Each row was made from one small tree. The marks that hang from a mark follow it in brackets, in alphabetical order. Every link used is in the known rows. Write each row's tree.
Known rows:
nudalir[niriv[desozo mado[kugip]] vurab[tesa vobe]]: [-1.51 -0.15 -0.72 -3.21  0.05 -3.72 -1.60 -1.74 -2.00 -0.38 -4.81  2.05
 -1.20 -0.68  1.00  3.78 -1.20  4.03  3.10 -3.44  0.30  0.36  0.54]
niriv[nudalir]: [ 3.20 -0.30 -1.88  0.78  0.02  1.94  1.26  1.74  2.78  1.14  4.45 -2.33
  0.04  1.09 -0.98 -3.18  0.66 -2.42  0.77  1.05 -0.86 -0.76  1.27]
vurab[nudalir[niriv] tesa]: [-1.46 -2.52  0.64  2.57  1.37  0.15  0.72 -1.60 -2.78 -1.82 -3.06  2.74
  2.28  0.67 -0.84  0.57 -0.99 -0.05 -0.11  0.92  1.78 -3.31  0.93]
mado[kugip niriv[desozo nudalir]]: [ 2.81  4.99 -2.82 -0.76  2.25  3.44 -1.86  2.22  4.60 -2.01 -0.32 -2.89
 -0.53 -1.16  0.20 -2.16  3.28 -0.91 -0.54 -3.13 -1.10  3.19 -1.05]
kasa[palo]: [ 1.47  0.43 -1.79  3.83  1.87  4.10  1.78  3.30  0.96 -3.28  7.08 -1.60
  2.30  0.87 -3.09  0.43  0.50 -4.70 -0.70  2.68  1.81 -0.88 -3.15]
tesa[vurab[nudalir[niriv[mado[kugip]]] vobe]]: [ 0.64 -2.60  1.10  0.39  0.80  0.68  1.20 -2.44 -0.40 -2.00  0.00  0.62
  0.74 -1.42 -0.42  0.54 -0.07 -0.99 -1.65  1.86 -0.34 -0.71  0.52]
tesa[vurab[vobe]]: [-0.12 -2.20  1.04  1.24  0.24  1.36  1.95 -0.15  1.44 -2.21  3.33 -1.51
  0.83 -0.76 -0.99 -0.54  1.01 -2.00 -1.20  2.20 -0.27 -1.16 -0.48]
nize[redor]: [-0.37 -0.80  3.57  1.59 -0.35  0.28  1.12  3.84  0.60 -1.12  4.75 -3.35
 -0.24  3.46  0.35 -1.82 -1.64 -2.10  2.82  1.35  1.63 -2.14 -0.67]
tibupi[kugip]: [ 2.48 -0.89 -0.11  0.98  0.31  1.73  1.11  5.90  1.30  0.23  4.17 -4.05
  2.82 -0.20 -1.28  1.78 -1.45 -1.82  0.22 -1.96 -0.44 -1.55  1.36]
mado[niriv[desozo nudalir]]: [ 2.18  3.66 -2.05  0.00  1.56  0.98 -1.00  1.69  3.12 -0.32  2.68 -1.99
 -1.33 -0.04  1.65 -2.69  3.46 -1.79 -2.23 -0.64  0.02  0.93 -1.36]
tesa[vurab[nudalir]]: [ 1.02 -2.18  0.57  1.13 -0.06  1.51  1.89  0.32  1.94 -1.52  2.43 -0.04
  1.59  0.04 -0.01  0.19 -1.23 -4.09 -2.54  3.33 -0.83 -0.85  0.51]
niriv[desozo mado[kugip] nudalir[vurab[tesa vobe]]]: [ 0.72  4.04 -3.75 -4.00 -1.28 -1.87 -1.25 -2.06  0.44  5.81 -3.20 -0.84
 -1.74 -1.48  2.50  0.30  1.49  5.35  3.01 -1.49 -4.04  4.34  1.93]
tesa[vurab]: [ 1.08 -1.84 -0.27  0.15  0.02  2.01  1.98  2.15  3.57 -2.45  4.29 -1.65
  1.13  0.16 -0.10  0.03 -0.22 -5.04 -1.69  2.11 -0.44 -0.85  0.21]
mado[kugip niriv[desozo nudalir[vurab[tesa vobe]]]]: [ 1.20  5.20 -1.99 -0.37  1.81  1.67 -2.38  0.69  3.44 -1.88 -2.92 -1.27
 -0.36 -1.86  0.42 -0.71  1.78  2.35  0.72 -3.89 -1.55  2.93 -1.46]
nudalir[niriv vurab]: [ 1.85 -3.40  0.49 -1.31  0.15 -1.93 -0.41  2.82  1.66 -3.69  1.75  1.02
 -0.51  1.85 -0.78  2.97 -4.69 -3.25  1.58 -2.26  1.99 -2.51  0.28]
mado[kugip niriv[desozo nudalir[vurab[tesa]]]]: [ 1.82  5.35 -2.60 -0.77  1.73  2.01 -2.46  1.87  4.43 -2.01 -2.41 -1.37
 -0.25 -1.31  0.79 -0.41  1.23  0.99  0.52 -3.86 -1.62  3.06 -1.13]
vobe[vurab]: [ 0.77 -0.22 -0.47  4.09 -0.07  1.19  1.98  2.93  3.62  0.30  3.81 -1.12
 -0.27 -0.14  0.52  0.38 -1.20 -1.86  0.47 -1.36  0.66 -2.18 -0.26]
bonasa[kasa]: [-1.03 -1.77  2.22  0.46 -1.64  3.65  0.80  1.21  0.97 -0.61  3.96 -1.87
  1.13  1.03 -3.49 -1.59  3.95 -3.51 -0.27  1.20  2.11  1.20 -2.35]
nize[desozo redor]: [-2.07 -1.01  6.22  2.19 -1.58 -2.36  0.53  3.54  0.66 -0.27  3.46 -5.63
 -2.59  5.75  2.59 -2.89 -2.71  0.51  3.90  3.41  2.34 -1.59 -0.17]
bonasa[vurab]: [-1.43  0.01  2.18 -0.06 -1.52  2.70 -0.02  3.94 -0.49 -1.15  3.42 -2.64
  0.08  1.13 -1.62 -3.15  0.35 -3.91 -2.09  0.46  0.76  1.34 -0.79]
niriv[desozo nudalir]: [ 2.21  1.39 -3.39 -1.99 -0.54  0.10  1.09  0.78  1.71  4.00  2.71 -1.93
 -1.59  1.65  0.58 -2.97  1.17 -0.81  0.59  1.42 -1.92  1.01  1.46]
vobe[vurab[nudalir[niriv[mado[kugip]]] tesa]]: [-0.53  0.05 -0.65  4.02  0.71  0.18  1.12 -0.51  0.71  0.50 -2.14  2.30
  0.54 -1.14  1.74  1.94 -2.20  1.50  0.64 -1.87  0.51 -2.58  0.80]
nudalir[niriv vurab[tesa vobe]]: [-1.44 -3.15  1.41  0.49  0.66 -2.91 -0.30 -0.56 -1.56 -3.55 -2.10  2.54
  0.25  0.53 -1.21  2.77 -3.30  1.84  2.77 -2.51  2.18 -3.52 -0.30]
bonasa[kasa palo vurab]: [-3.52 -0.23  5.80 -2.37 -4.56  2.60 -2.72  2.05 -3.19  1.22  3.19 -0.45
 -0.14  1.22 -5.49 -3.52  3.73 -4.14 -5.66  2.61  2.04  3.68 -4.23]
nudalir[niriv[desozo] vurab[vobe]]: [-0.01 -2.49  0.63 -2.16  0.06 -3.93 -0.56 -0.08 -1.22 -1.42 -0.46  1.53
 -1.81  1.22 -0.66  2.48 -3.09  0.86  2.00 -1.95  1.46 -1.52 -0.33]

Which tree is each row?
[ 2.99  3.82 -4.33 -5.20 -1.66 -1.18 -1.31  0.36  2.73  5.61 -0.58 -1.85
 -2.28 -0.50  2.77  0.31  0.50  1.76  2.25 -1.30 -4.15  5.07  2.27] => niriv[desozo mado[kugip] nudalir[vurab]]
[ 0.15 -1.71 -0.42 -1.93 -0.19 -3.00 -0.98  0.91  0.06 -1.79 -1.05  2.04
 -0.28  0.59  1.67  4.03 -2.71 -0.50  1.91 -2.42  1.50 -1.69  0.94] => nudalir[niriv[mado] vurab[tesa]]
[ 2.63  2.87 -4.37 -4.07 -1.29 -1.08  0.13 -0.32  1.10  6.75  2.59 -2.46
 -2.59  0.25  3.22 -2.10  3.77  0.06  0.12  1.47 -2.64  3.25  2.18] => niriv[desozo mado nudalir]
[ 2.24  3.57 -3.52 -4.51 -1.48 -1.68 -1.29 -1.25  1.18  5.88 -1.33 -1.71
 -2.39 -1.22  2.01 -0.09  1.40  3.78  2.63 -1.32 -3.98  4.93  1.85] => niriv[desozo mado[kugip] nudalir[vurab[vobe]]]
[-0.95  0.64 -1.12  3.13  0.56 -0.48  1.13 -0.90  0.32  1.51 -2.79  2.37
  0.00 -0.89  2.30  2.01 -1.89  2.06  0.56 -1.70  0.26 -1.92  0.86] => vobe[vurab[nudalir[niriv[desozo mado[kugip]]] tesa]]
[ 0.29 -1.96  0.55 -0.57  0.63  0.03  1.14 -2.70 -0.87 -0.96 -0.61  0.76
  0.23 -1.27  0.23  0.62  0.16 -0.42 -1.65  2.01 -0.62 -0.14  0.46] => tesa[vurab[nudalir[niriv[desozo mado[kugip]]] vobe]]
[-1.33 -1.80  0.20  1.56  0.99 -0.52  0.23 -2.12 -3.06 -0.54 -3.10  2.48
  1.87 -0.05  0.54  0.97  0.29  0.36 -0.32  0.98  1.40 -2.24  1.33] => vurab[nudalir[niriv[mado]] tesa]
[-0.76 -0.39 -0.37  4.27  0.50 -0.65  1.49 -0.76  0.21  1.11 -1.12  2.58
  0.26 -0.60  2.28  1.79 -2.06  1.21  0.05 -1.05  0.96 -3.32  0.70] => vobe[vurab[nudalir[niriv[mado]] tesa]]
[-1.40  0.02  0.09  5.76  0.13  0.39  1.92 -0.03  0.97  1.19 -0.85  1.81
  1.19 -0.73  1.22  0.99 -2.03  1.32  0.20 -0.39  0.20 -2.96  0.15] => vobe[vurab[nudalir tesa]]
[-2.21 -1.12  1.63  2.07 -0.60 -1.41 -0.15  0.06 -0.51 -1.38 -1.36  0.56
  1.40 -0.56 -1.58  1.78 -1.50  2.82  2.75 -1.18  0.15 -1.17 -0.83] => nudalir[vurab[tesa vobe]]
[ 1.77 -0.45 -1.64 -4.94 -0.39 -2.80 -1.60  1.61  1.18 -0.54 -1.02  0.50
 -1.92  0.63  1.46  3.95 -2.57 -1.10  2.01 -3.16  0.22  1.42  1.04] => nudalir[niriv[desozo mado[kugip]] vurab]
[ 1.87  2.72 -2.99 -3.98 -1.99 -3.47 -0.55 -1.56  0.18  7.00  0.76 -1.07
 -3.00 -0.37  3.12 -0.47  1.58  3.25  1.42  0.49 -3.20  3.33  1.49] => niriv[desozo mado nudalir[vurab[vobe]]]
[ 0.18 -3.53  1.71  1.34  0.85  0.16  1.84 -2.22 -0.71 -2.29  1.04  1.06
  0.84 -0.52 -0.78  0.14 -0.96 -1.58 -2.00  2.69  0.39 -2.26  0.15] => tesa[vurab[nudalir[niriv] vobe]]
[-6.04  0.68  4.55  2.02 -1.31  2.89  0.11 -3.52 -7.75 -0.23 -0.71  2.95
  1.26 -0.12 -3.22 -1.71  2.26  2.08 -3.14  3.26  3.10  1.58 -5.01] => bonasa[kasa[palo] vurab[nudalir[niriv[mado]] tesa vobe]]
[-1.72 -0.90 -0.52  0.20  0.73 -1.36  0.13 -2.63 -3.59  0.92 -3.92  2.71
  0.95  0.34  1.26  1.12  0.48  1.15 -0.39  1.17  0.84 -1.38  1.40] => vurab[nudalir[niriv[desozo mado]] tesa]
[ 1.93 -2.23  0.24  0.27  0.82  0.79 -0.17 -0.38 -0.99 -1.08 -0.12  0.30
  0.75  0.02 -0.76  0.51 -0.01 -2.49 -0.62  0.29  1.05 -0.39  1.33] => vurab[nudalir[niriv[mado[kugip]]]]
[ 0.93 -0.10 -0.65  1.26 -0.54 -0.64  0.51 -0.38  1.02  1.29  0.62 -0.10
  0.32  0.16 -0.71 -1.16 -1.61  2.29  2.52 -0.21 -1.36 -1.12  0.82] => niriv[nudalir[vurab[tesa vobe]]]
[ 1.74 -2.18 -0.14 -0.61  0.60  1.28  1.17 -0.09  1.68 -2.17  1.06  0.37
  0.99 -0.47  0.61  1.14 -1.36 -3.94 -2.09  1.86 -0.45 -0.52  1.08] => tesa[vurab[nudalir[niriv[mado[kugip]]]]]
[-3.67  0.32  2.72  1.57 -1.24  1.92 -0.04  1.01 -3.20 -0.25 -1.25  0.17
  1.54  0.44 -0.94 -2.48 -0.55 -0.78 -2.29  1.51  0.33  0.56 -0.32] => bonasa[vurab[nudalir tesa]]
[-0.82 -1.57 -0.83 -2.51  0.00 -3.49 -0.48  1.00 -0.16 -1.63 -2.24  2.68
 -0.69  1.90  0.90  3.54 -4.16 -0.01  2.12 -2.11  1.25 -2.01  0.40] => nudalir[niriv[desozo] vurab[tesa]]
[-3.65 -2.14  1.54  2.57  1.45 -1.70  0.62 -5.33 -6.30 -0.13 -5.34  3.23
  1.15 -0.56 -1.45 -0.20  1.00  5.01  0.44  1.13  1.54 -2.85  0.12] => vurab[nudalir[niriv[desozo]] tesa vobe]
[ 0.01 -2.38  0.81 -0.36  0.51 -0.89  1.46 -2.88 -1.30 -0.35  0.42  1.08
 -0.07 -0.82  0.69  0.44  0.21 -0.70 -2.21  2.87 -0.25 -0.87  0.43] => tesa[vurab[nudalir[niriv[desozo mado]] vobe]]
[-0.12 -2.56  1.81  2.15  0.26  0.78  1.94 -1.88 -0.19 -1.30  1.37  0.08
  1.45 -1.04 -0.98 -0.35 -0.04 -1.07 -2.03  3.33 -0.65 -1.16 -0.17] => tesa[vurab[nudalir vobe]]
[ 2.79  5.09 -2.48 -1.21  1.53  2.22 -2.39  2.39  4.98 -1.98 -1.07 -1.98
 -0.73 -1.20  0.61 -0.66  1.09 -0.08  0.11 -3.78 -1.59  3.35 -1.13] => mado[kugip niriv[desozo nudalir[vurab]]]
[-3.46 -1.50  1.12  1.66  1.08 -2.32  0.16 -5.83 -6.69  1.20 -5.41  2.95
  0.68 -1.19 -0.11  0.29  2.18  5.37  0.25  1.15  1.16 -1.76  0.44] => vurab[nudalir[niriv[desozo mado]] tesa vobe]
[ 1.89  3.91 -0.96  1.55  2.25  3.07 -2.34  1.42  4.21 -3.90 -1.72 -1.58
  0.84 -2.29 -0.70 -0.86  1.47  1.21  0.86 -4.22 -0.78  1.63 -1.45] => mado[kugip niriv[nudalir[vurab[tesa vobe]]]]
[ 1.22 -2.01 -0.32 -1.34  0.16 -0.31  1.41 -0.63  0.78 -0.59  1.45  0.89
  0.14  0.19  1.71  1.03 -1.06 -3.66 -2.77  2.89 -0.43 -0.61  1.05] => tesa[vurab[nudalir[niriv[desozo mado]]]]
[-2.04 -1.96  0.34 -1.41  0.29 -4.17 -0.39 -1.23 -2.31 -1.46 -3.30  2.83
 -0.83  0.93 -0.11  2.97 -2.92  3.04  2.59 -2.15  1.43 -2.20 -0.17] => nudalir[niriv[desozo] vurab[tesa vobe]]
[-6.50 -1.27  7.46 -0.51 -3.52  0.51 -2.81 -3.45 -8.65  1.31 -2.84  3.72
  0.48  0.18 -5.66 -2.91  3.15  1.58 -5.36  3.02  2.83  1.58 -4.12] => bonasa[kasa palo vurab[nudalir[niriv] tesa vobe]]
[ 3.02  3.76 -4.88 -4.55 -0.76  0.71 -0.57  0.04  2.14  5.63  0.56 -3.19
 -2.03 -0.58  2.09 -1.75  3.60  0.62  1.29 -0.31 -3.49  4.77  2.40] => niriv[desozo mado[kugip] nudalir]
[ 3.52  3.76 -1.72  1.30  2.63  4.86 -1.76  2.85  5.28 -3.96  0.94 -3.17
  0.61 -1.58 -0.92 -2.17  2.86 -2.01 -0.40 -3.42 -0.36  1.91 -1.09] => mado[kugip niriv[nudalir]]
[-0.05  1.66 -2.23 -1.56 -1.11 -2.50  0.39 -1.29  0.11  4.16 -1.14  0.31
 -1.31  0.75  0.85 -1.02 -1.00  3.99  2.35  0.25 -2.44  0.67  0.89] => niriv[desozo nudalir[vurab[tesa vobe]]]
[-4.26 -0.55  4.93 -0.33 -1.97 -1.34 -3.18 -1.95 -7.93  1.19 -2.66  2.56
  0.10 -0.66 -3.11 -2.07  1.66  1.33 -5.01  2.33  1.36  0.46 -1.63] => bonasa[palo vurab[nudalir[niriv[mado]] tesa vobe]]
